Known rows, with every step that occurs:
fedel/tobanof/kasi: [ 2.53 -2.08  2.11  0.77 -0.44 -1.76  0.22  0.43  1.05 -0.10  0.07  1.91
 -1.51  0.53 -1.55  2.73 -2.03 -0.94 -0.60 -2.26 -1.12 -0.83  1.60  1.05
  1.26 -0.03  0.80 -1.95 -0.52 -0.89 -0.26 -1.09 -0.36]
kasi/sudo/fodi: [-1.48  0.45 -1.29 -0.67  1.13  0.59  1.05  0.82 -1.11  1.33 -1.04  0.27
  3.19  0.88  1.86  0.52 -0.97 -1.85 -0.85  0.10  0.36  2.17 -2.91 -0.18
 -1.50 -0.70 -2.16 -0.33 -0.21  2.77  0.69 -2.67  0.67]
rovi/dokeba/fodi/dofa/fedel: [-0.64 -2.94 -1.82 -1.50 -0.09  3.90 -0.46 -2.73  1.17 -0.19 -1.40 -0.12
  0.68  0.33  0.53 -3.14  2.63  2.19  2.28 -1.40  0.59 -2.55 -0.26 -1.24
 -0.95  0.63  1.97  1.03  3.08  1.14 -0.95  3.96 -1.27]
fedel/sudo: [ 2.99 -0.90  0.03 -0.01  0.72 -1.41  1.37 -1.39 -0.54  0.00  1.09  0.83
 -0.17 -0.03  1.11 -0.01 -1.00  0.98 -0.45 -1.35 -1.56  1.18 -2.53  1.20
 -2.54  0.08  0.05 -0.51 -1.75  0.14 -0.17 -1.07 -0.71]
tobanof/kasi/mupo: [ 2.59 -0.41  1.34 -0.32  0.74 -0.29  0.80  0.46  2.24  0.51  0.21  0.27
  0.31  0.64  1.79  0.67 -2.10  0.15 -1.12 -0.15 -0.93  0.25 -0.14 -0.48
 -1.81 -0.49 -0.13  0.18  1.91 -0.06 -0.12 -1.63 -0.63]
rovi/dokeba/fodi/tobanof/kasi/mupo: [-0.85 -1.30  1.18 -0.75 -0.30  3.09  0.23 -0.08  3.23  0.80 -0.82  2.22
  1.32  1.61  0.21 -1.20 -1.19  1.31  1.38 -0.01  0.61 -0.62  4.64 -0.69
 -1.55 -0.48  2.35  3.84  4.55  3.41 -0.41  0.78  0.07]
fedel/dofa/kasi/tobanof: [ 2.08  3.49  1.54 -1.31 -0.37 -0.77  0.43  0.29 -2.07 -0.53  0.03 -0.23
 -1.80 -2.68  1.03  0.15 -0.39  0.75  1.04 -1.25 -0.70 -1.62  0.35 -0.41
  2.59 -1.00 -2.52 -2.24 -1.64 -0.30  1.54 -0.27 -1.00]
rovi/dokeba/fodi/dofa/fedel/sudo/kasi/mupo: [-1.93 -0.27 -1.49 -1.89  0.16  1.37 -0.10 -0.40  0.96  0.74  2.26 -0.79
  1.14 -0.65  0.54 -2.86  1.52  4.51  2.12  1.02  2.25  0.82 -1.82 -2.14
 -1.10  1.05  2.24  2.61  1.60  0.73 -4.14  1.78  0.69]
fodi/tobanof/kasi: [ 1.16 -1.01  1.65  1.62 -0.45 -0.78 -0.20 -0.37  0.97  0.04 -0.36  1.42
 -1.91  0.90 -0.80  0.98 -0.41 -0.64 -1.06 -0.25 -0.81 -0.31  3.39  1.30
 -1.23 -0.01  0.41  0.38  0.14  0.07  1.90  0.94 -0.25]
rovi/dokeba: [ 2.35 -2.05 -0.26 -1.01  0.19  1.13  1.78 -2.67  1.10  0.68 -1.72  2.68
  0.79  1.11  0.04 -0.81 -0.28  0.41  1.08 -2.47 -0.86 -0.01 -0.73 -0.14
 -2.72 -0.07 -0.78 -1.38  1.80  2.17  0.46  2.26 -0.70]
dokeba/fodi/tobanof/kasi/mupo: [-1.01 -1.58  1.78  0.05  0.63  2.11 -0.61  1.43  2.25  0.80  0.28  0.80
 -0.12  0.85  1.70 -0.19 -0.43  0.17  0.13  0.92  0.20 -0.66  3.99 -0.13
 -1.19 -0.68  2.00  3.92  3.36  1.93  0.05 -1.67 -0.31]
fedel/tobanof: [ 2.35 -2.02  0.87 -0.41  1.42 -0.26  1.13  0.28 -0.50 -0.10 -0.01  1.90
 -1.18  0.64  0.10  1.50 -0.18  0.30 -0.06 -1.92 -1.70  0.08  0.51  0.34
  0.78 -0.76  0.80 -1.56 -0.64  0.81 -0.69 -1.25 -0.33]
tobanof/kasi: [ 2.56 -1.84  1.29  0.56 -0.35 -1.25  0.08 -1.31  1.37  0.84 -0.49  0.86
 -0.79  0.36  0.19  1.46 -1.35 -1.43 -0.67 -2.47 -0.71 -0.77  0.56  0.76
 -1.73  0.35 -0.27 -1.81  0.47 -0.35  0.92  0.07 -0.65]
fodi/dofa: [ 1.62  0.33 -0.04 -0.70  1.37  0.53  1.65 -0.57 -1.01 -0.21  1.48  0.27
 -0.18  1.48  0.75 -0.74  0.11  1.18  0.02 -0.30 -0.73  0.97  0.15 -0.03
 -1.70  1.73  0.84 -0.72  0.26 -0.66  0.88  2.38 -0.84]
rovi/dokeba/fodi: [ 0.41 -4.39 -0.65 -0.99 -0.53  3.22  0.49 -2.96  1.59  1.92 -2.23  2.66
  1.89  0.97  1.00 -1.11  0.23  0.39  2.40 -3.28  0.49 -1.34  0.36 -0.28
 -2.36 -0.17  0.92  0.33  3.02  4.14  0.21  1.27 -0.98]
dofa/fedel/tobanof/kasi: [ 2.09 -3.02  1.28  0.84 -0.95 -1.36 -1.46  0.50  1.63 -0.80 -1.27  0.23
 -2.88 -1.13 -0.65  1.55  0.86 -0.46 -0.88 -2.10 -1.08 -2.56 -0.52  0.62
  2.32 -0.81  0.68 -1.54 -0.59 -2.14 -0.85 -0.57 -1.04]
dofa/fodi/tobanof/kasi: [-0.51 -0.18  0.85  2.40 -0.56  0.09 -1.06  0.18  1.26  0.24 -1.95  1.21
 -1.01 -0.99 -1.49 -1.04  1.30 -2.13 -0.21  0.22 -0.41 -1.45  2.73  1.87
  0.32 -0.40 -0.38 -0.26  0.80 -1.71  1.99  0.25 -0.05]
fodi/dofa/fedel: [ 1.07 -0.90 -0.59 -0.70  1.08  1.34 -0.12 -1.49 -0.58 -1.07  0.13 -1.75
 -1.84 -0.25  1.05 -1.68  2.86  1.61 -0.07  0.01 -0.91 -1.19 -2.18 -0.43
 -1.09  0.68  0.62 -0.12  0.39 -1.64 -0.10  2.38 -1.32]
fodi/dofa/kasi/tobanof: [ 1.49  3.46  0.99 -0.22 -0.49  0.59  1.10 -0.76 -1.59 -1.70  0.54 -1.19
 -1.24 -0.76  0.38 -0.93  0.78  0.59  1.09  1.35 -1.60 -0.17  1.67 -1.99
  0.36  0.09 -1.25 -0.73 -0.42 -1.77  2.65  2.59  0.08]
tobanof/kasi/sudo: [ 1.47  0.53  1.43 -0.09 -0.14 -1.50  1.20 -1.09  0.93 -1.10 -0.71  0.16
  1.67  1.12  1.22  1.33 -3.16 -1.06 -1.43 -1.05 -0.42  0.03 -0.14  0.01
 -2.15 -0.19 -0.90 -0.84  0.78  0.33  1.74 -1.16 -0.16]
dofa/kasi: [ 2.08 -0.95  0.43  0.20 -0.88 -1.16 -0.32 -2.60  0.99  0.61 -1.26  0.50
 -1.09 -1.49  0.18 -0.78  0.97 -1.47  1.19 -1.41  0.00 -0.71 -1.52  0.09
 -1.20 -0.35 -2.16 -2.16 -0.45  0.00  1.50  1.01 -1.25]

Rows:
[ 0.22  1.53  2.06  0.73  0.70 -1.23  1.36  0.36  0.26 -1.50 -0.56  0.59
  0.39  1.34 -0.08  0.47 -2.39 -0.81 -1.82  0.95 -0.50  0.60  3.08  0.32
 -1.76 -0.46 -0.44  1.39  0.67  0.34  2.52 -0.68  0.29]
fodi/tobanof/kasi/sudo
[-1.49  0.79 -0.42  0.12  0.27  0.12 -1.41  3.72  0.17 -0.45  1.46 -1.68
 -1.11  0.20 -0.82  1.32  0.98  1.01 -0.58  1.85  0.28 -0.13 -0.30 -0.75
  3.69  0.31  1.40  1.15  0.26 -2.36 -3.27 -0.71  0.81]
sudo/fodi/dofa/fedel/tobanof/kasi/mupo
[-0.36  0.81 -1.94 -0.16  0.16 -0.67  0.69 -0.09 -2.65  1.60  2.90 -0.08
  0.78  1.04 -0.30  0.66 -0.45  1.16 -0.17  0.51  0.24  3.01 -2.08  0.93
 -1.02  1.66  0.86  0.17 -2.46  0.22 -1.55 -0.06  0.63]
fedel/sudo/fodi/dofa
[ 1.27 -0.47  1.22  0.16  0.15 -1.70 -0.24  0.80  1.06 -2.43 -1.10 -0.85
 -0.69 -0.82 -0.04  1.02 -1.11 -0.46 -1.30 -0.52 -1.13 -2.01 -0.89  0.25
  1.95 -1.35 -0.36 -1.01 -0.11 -1.55 -0.23 -2.36 -0.32]
dofa/fedel/tobanof/kasi/sudo
[-1.30  1.03 -0.47 -1.29 -0.18  1.39  0.38 -2.39 -0.41 -0.84  0.29 -1.23
  2.56 -0.51  1.15 -1.87 -0.65 -0.20  2.04  0.93  1.59 -0.32  0.33 -1.73
 -0.43  0.61  0.17  1.15  1.29  0.95  1.51  0.68 -0.62]
dokeba/fodi/dofa/kasi/sudo
[-1.30  2.01  0.88  1.64  0.49  0.11 -0.03  0.73  0.89 -1.88 -1.83  0.16
  1.02 -0.53 -0.38 -1.26 -0.93 -2.18 -1.03  1.68 -0.24 -0.51  1.97  1.19
  0.12 -1.02 -1.20  0.26  0.79 -0.73  2.79 -1.61  0.60]
dofa/fodi/tobanof/kasi/sudo
[-2.09  2.29 -1.84 -0.87  1.01  1.04  1.42  0.98 -2.58  0.12  1.18 -0.65
  3.04  1.98  0.91  0.23 -0.81 -0.33 -0.50  1.63  0.88  3.14 -0.84 -0.83
 -1.10  1.06 -0.75  0.71 -0.13  1.31  0.19 -0.48  0.76]
kasi/sudo/fodi/dofa
[-2.02  2.38 -0.43  0.14 -0.53 -0.53  0.44  0.89 -1.00  0.24  1.10 -0.87
  2.80  1.98 -0.32  1.20 -2.77 -0.99 -1.29  0.98  1.18  2.04  0.55 -0.57
 -0.54  1.56 -0.31  0.29  0.11  0.11  0.51  0.00  0.89]
tobanof/kasi/sudo/fodi/dofa
[ 1.36 -1.08 -0.52 -1.04  1.20  0.63 -0.08  0.60 -1.02 -1.84  0.68 -0.48
 -2.72 -0.48 -0.55 -0.49  2.39  1.87 -0.22  0.23 -1.48 -1.31 -0.39 -0.26
  1.92  0.39  1.41 -0.47 -0.66 -2.26 -1.36  1.31 -0.59]
fodi/dofa/fedel/tobanof
[-1.28 -0.99 -1.73  1.31  0.49 -0.51 -1.32  0.80 -1.12  1.25  0.01 -0.78
 -1.86 -1.35 -0.09 -0.93  3.55  0.37 -0.73  1.54 -0.64  0.96 -2.73  1.91
 -0.20 -1.55 -0.19  1.23 -2.58  0.33 -1.39 -1.00  0.46]
dofa/fedel/sudo/fodi/tobanof
[-0.59 -3.01  0.12 -0.38  0.14  3.79  0.12 -1.67  1.40  1.26 -1.73  3.13
  0.74  1.19 -0.33 -1.81  0.94  0.81  2.03 -1.35  0.16 -0.58  3.36  0.15
 -1.68 -0.27  1.95  2.01  3.07  4.56  0.58  1.66 -0.47]
rovi/dokeba/fodi/tobanof
[-1.47 -0.54  0.48 -0.15 -0.16  1.24 -1.08  0.61  0.64 -2.67  0.46 -1.70
  0.49 -0.05  0.18  0.39 -0.82  1.20  0.22  0.39  0.63 -2.24  1.53 -0.88
  2.65  0.12  2.88  1.22  1.12 -1.20 -0.83 -0.97 -0.36]
dokeba/fodi/dofa/fedel/tobanof/kasi/sudo
[-2.37  1.49 -2.35 -0.67  1.21  1.35  0.28  1.00 -1.76 -0.76 -0.44 -2.43
  1.53  0.24  1.24 -1.09  1.34  0.07 -0.63  1.91  0.59  1.14 -3.16 -1.08
 -0.02  0.15 -0.78  0.35  0.08  0.07 -0.21 -0.13  0.11]
kasi/sudo/fodi/dofa/fedel
[ 0.55  2.95 -0.02 -1.19 -0.03 -0.87  1.74 -2.41 -1.10 -2.09  0.61 -1.40
  1.30  0.08  0.46 -1.78 -0.82  0.16  0.64  1.35  0.30  1.17 -0.26 -1.39
 -0.96  0.77 -1.46 -0.21 -0.16 -1.00  2.01  1.31  0.00]
fodi/dofa/kasi/sudo
[-1.66  1.18 -0.97  0.09 -0.71 -0.70  0.27 -0.77 -0.58  1.26 -1.66 -0.29
  2.38 -0.99  0.19 -0.18 -0.21 -3.18  0.22  0.67  1.52  1.18 -3.23 -0.81
 -0.38 -0.89 -3.82 -1.27 -0.79  1.59  1.29 -1.85  0.50]
dofa/kasi/sudo/fodi
[-1.29  0.38  0.03  0.80 -0.66 -0.91  0.07  1.26  0.33  1.05 -0.89 -0.06
  2.73  1.17  0.43  2.19 -2.91 -2.91 -1.50 -0.39  0.96  1.56 -1.04  0.04
 -0.74 -0.22 -1.86 -0.71 -0.11  1.43  0.76 -2.34  0.62]
tobanof/kasi/sudo/fodi
[-0.70 -3.29  1.14  0.39 -1.78  2.33 -0.79 -1.85  2.74  0.85 -1.73  2.72
  0.45  1.21 -1.15 -0.32 -0.64 -0.12  1.49 -1.86  0.82 -1.85  4.82  0.53
 -1.27 -0.03  2.24  1.23  3.10  3.00  0.56  2.36 -0.21]
rovi/dokeba/fodi/tobanof/kasi
[ 2.29  0.13 -1.09 -0.62  1.00 -0.74  0.64 -1.83 -0.78 -1.50  1.73 -1.96
 -1.71 -0.48  0.70 -1.65  1.49  3.26 -0.03  0.00 -1.19 -0.12 -3.24  0.50
 -1.05  0.72  1.01  0.07 -1.78 -2.41 -1.31  1.49 -0.82]
fodi/dofa/fedel/sudo
[-1.44  3.12 -0.62  0.40 -0.98  0.95 -0.01  0.65 -2.26  0.24  0.30 -1.30
 -0.05 -0.59 -0.24 -0.02  1.54 -1.28  1.12  1.95  0.05  0.91  0.62 -1.62
  1.71 -0.02 -1.95 -0.57 -1.25 -0.56  1.69  1.52  1.46]
sudo/fodi/dofa/kasi/tobanof
[-0.61 -0.27 -0.04  1.96 -1.38 -2.09 -0.85  0.87 -0.62  1.44  1.08  0.73
 -0.99  0.25 -1.67  1.61 -0.76 -1.07 -1.29  0.49 -0.02  2.04  1.26  2.18
 -0.37  0.07  0.21  0.90 -2.50  0.20 -0.48 -1.34  1.00]
fedel/sudo/fodi/tobanof/kasi
[ 1.01 -1.02 -0.31  0.19 -0.09 -2.70 -1.04 -0.14  0.29  1.08  0.69 -0.79
 -2.08 -2.48  0.31 -0.17  2.62  0.46 -0.49 -0.97  0.66  0.44 -4.56  0.17
 -1.47 -0.19 -1.19 -1.74 -2.53 -1.04 -2.02 -0.36  0.13]
dofa/fedel/sudo/kasi
[ 1.28  0.60  0.96 -0.68  0.76 -0.41 -0.25  2.34  0.91 -2.45  1.64 -1.33
 -2.23  0.34 -0.30  0.06  0.22  2.67 -0.48  1.38 -1.21 -1.34  0.75 -0.89
  2.49  0.11  2.23  0.98  1.12 -3.47 -2.27  0.26 -0.16]
fodi/dofa/fedel/tobanof/kasi/mupo
[-0.84 -0.35 -0.45 -2.33 -0.52  3.06  0.56 -2.44  1.77  0.30 -0.04  0.60
  2.26 -0.10  0.74 -3.11  0.06  2.22  3.46  0.46  1.63 -0.42  1.00 -2.21
 -0.71  0.53  1.02  2.02  3.70  1.74 -0.66  2.92 -0.42]
rovi/dokeba/fodi/dofa/kasi/mupo
[ 2.12  0.58  1.69  0.26  0.33 -1.89  1.22  0.58  0.35 -2.00 -0.04  0.95
  0.88  1.13 -0.38  2.49 -3.70 -0.69 -1.17 -0.88 -0.92  0.00  1.33 -0.08
  1.11 -0.54  0.08 -0.99 -0.16 -0.15  0.82 -2.28  0.31]
fedel/tobanof/kasi/sudo
[-2.59  1.16 -1.81 -0.74  1.63  0.38  0.12  2.56 -2.07 -1.39  0.38 -1.49
  0.75  0.15 -0.42  0.24  0.91  0.33 -0.55  1.91  0.30  1.26 -2.03 -1.22
  3.06 -0.18  0.14  0.40 -1.11 -0.53 -1.52 -0.86  0.85]
kasi/sudo/fodi/dofa/fedel/tobanof
[-1.61 -0.75 -0.54  1.08 -1.22 -0.53 -2.20  1.78 -0.47  0.03  0.34 -0.98
 -1.90 -0.18 -2.56  1.85  1.15  0.00 -0.40 -0.26  0.41 -0.88  0.04  0.33
  3.99  0.75  1.33 -0.99 -1.43 -2.45 -1.94  0.56  0.27]
sudo/fodi/dofa/fedel/tobanof/kasi
[-1.37 -0.30 -0.33  1.12 -0.35 -0.84 -1.50  2.40  0.40 -0.53 -1.43 -0.85
  0.49 -0.40 -0.48  2.04 -0.39 -2.04 -0.99 -0.26  0.32 -0.64 -1.72  0.04
  3.27 -1.55 -0.88 -0.82 -1.14 -0.81 -1.20 -3.40  0.72]
dofa/fedel/tobanof/kasi/sudo/fodi
[-1.58 -0.99  0.46  2.07 -0.96 -0.15 -1.59  1.28 -0.03  2.04 -0.48  1.12
 -0.92  0.99 -1.43  1.98  0.32 -2.58 -0.89  0.50  0.75  0.64  2.38  1.36
 -0.40  0.17 -0.48  0.56 -0.40  1.26  0.87 -0.30  0.52]
sudo/fodi/tobanof/kasi
[ 1.30  2.20  0.95  0.32  0.15 -1.99  0.84  1.65 -1.58  0.64  1.50  0.32
 -0.75 -1.07  0.88  1.31 -0.18  0.90 -0.31  0.21 -0.45  2.22 -0.54 -0.68
 -1.22 -0.59 -1.10 -1.13 -2.35  0.48  0.07 -1.32  1.72]
fedel/sudo/kasi/tobanof
[-0.33  1.42 -2.06  0.23 -1.61 -2.12 -0.30 -1.87 -1.97  1.34  2.35 -0.95
  0.29 -0.94 -1.86 -0.45  0.74 -0.08  1.05  1.04  0.99  2.15 -2.27  0.54
  0.14  1.30 -0.85 -0.99 -3.19 -1.54 -0.67  1.00  0.60]
fedel/sudo/fodi/dofa/kasi
[-0.11 -1.82 -2.27  0.66  0.30 -0.62 -0.97 -0.43 -0.47  1.69 -0.48 -0.99
 -0.89 -1.42  1.21 -0.33  2.47 -0.16 -0.64 -0.58 -0.14  0.16 -5.74  1.07
 -0.82 -1.01 -1.05 -0.96 -2.39 -0.13 -1.69 -1.45 -0.33]
dofa/fedel/sudo/fodi
[-1.17 -0.60 -0.58  2.26 -1.22 -1.89 -2.27  0.28  0.49  0.80 -0.31 -1.02
 -2.42 -1.62 -1.09  0.67  1.65 -0.69 -1.09  0.67 -0.22 -0.18 -1.37  1.90
  0.50 -0.75  0.14  0.60 -2.50 -1.41 -0.93 -0.69  0.50]
dofa/fedel/sudo/fodi/tobanof/kasi
[-1.59  3.99  0.94  0.07 -0.04 -1.14  0.01  2.07 -1.03 -1.84  0.00 -0.10
  0.56 -1.81 -0.24 -0.65 -1.82 -0.53 -0.94  0.01  0.74 -0.74  2.70  1.87
  2.77  0.21 -1.12 -0.15 -0.37 -0.93  1.14 -1.88 -0.15]
fedel/dofa/fodi/tobanof/kasi/sudo
[-1.18  2.20 -1.21 -1.05 -0.03  0.61 -0.07  0.59 -1.01  1.73  1.46 -0.88
  0.64 -0.39  0.19 -1.06  1.28 -0.50  1.42  2.48  1.39  1.77 -1.39 -1.31
  0.21  0.72 -1.09  0.76  0.41 -0.48 -0.95  0.57  0.60]
sudo/fodi/dofa/kasi/mupo
[-0.46  1.83  0.91  1.07 -0.68 -0.91 -1.26  1.45 -0.47  0.28 -0.20  0.97
 -1.46 -2.31 -1.28 -0.43  0.04 -0.43 -0.17 -1.09  0.55 -1.88  3.05  2.85
  3.24  0.62 -0.11 -1.05 -0.79 -1.52  0.57  0.10 -0.98]
fedel/dofa/fodi/tobanof/kasi
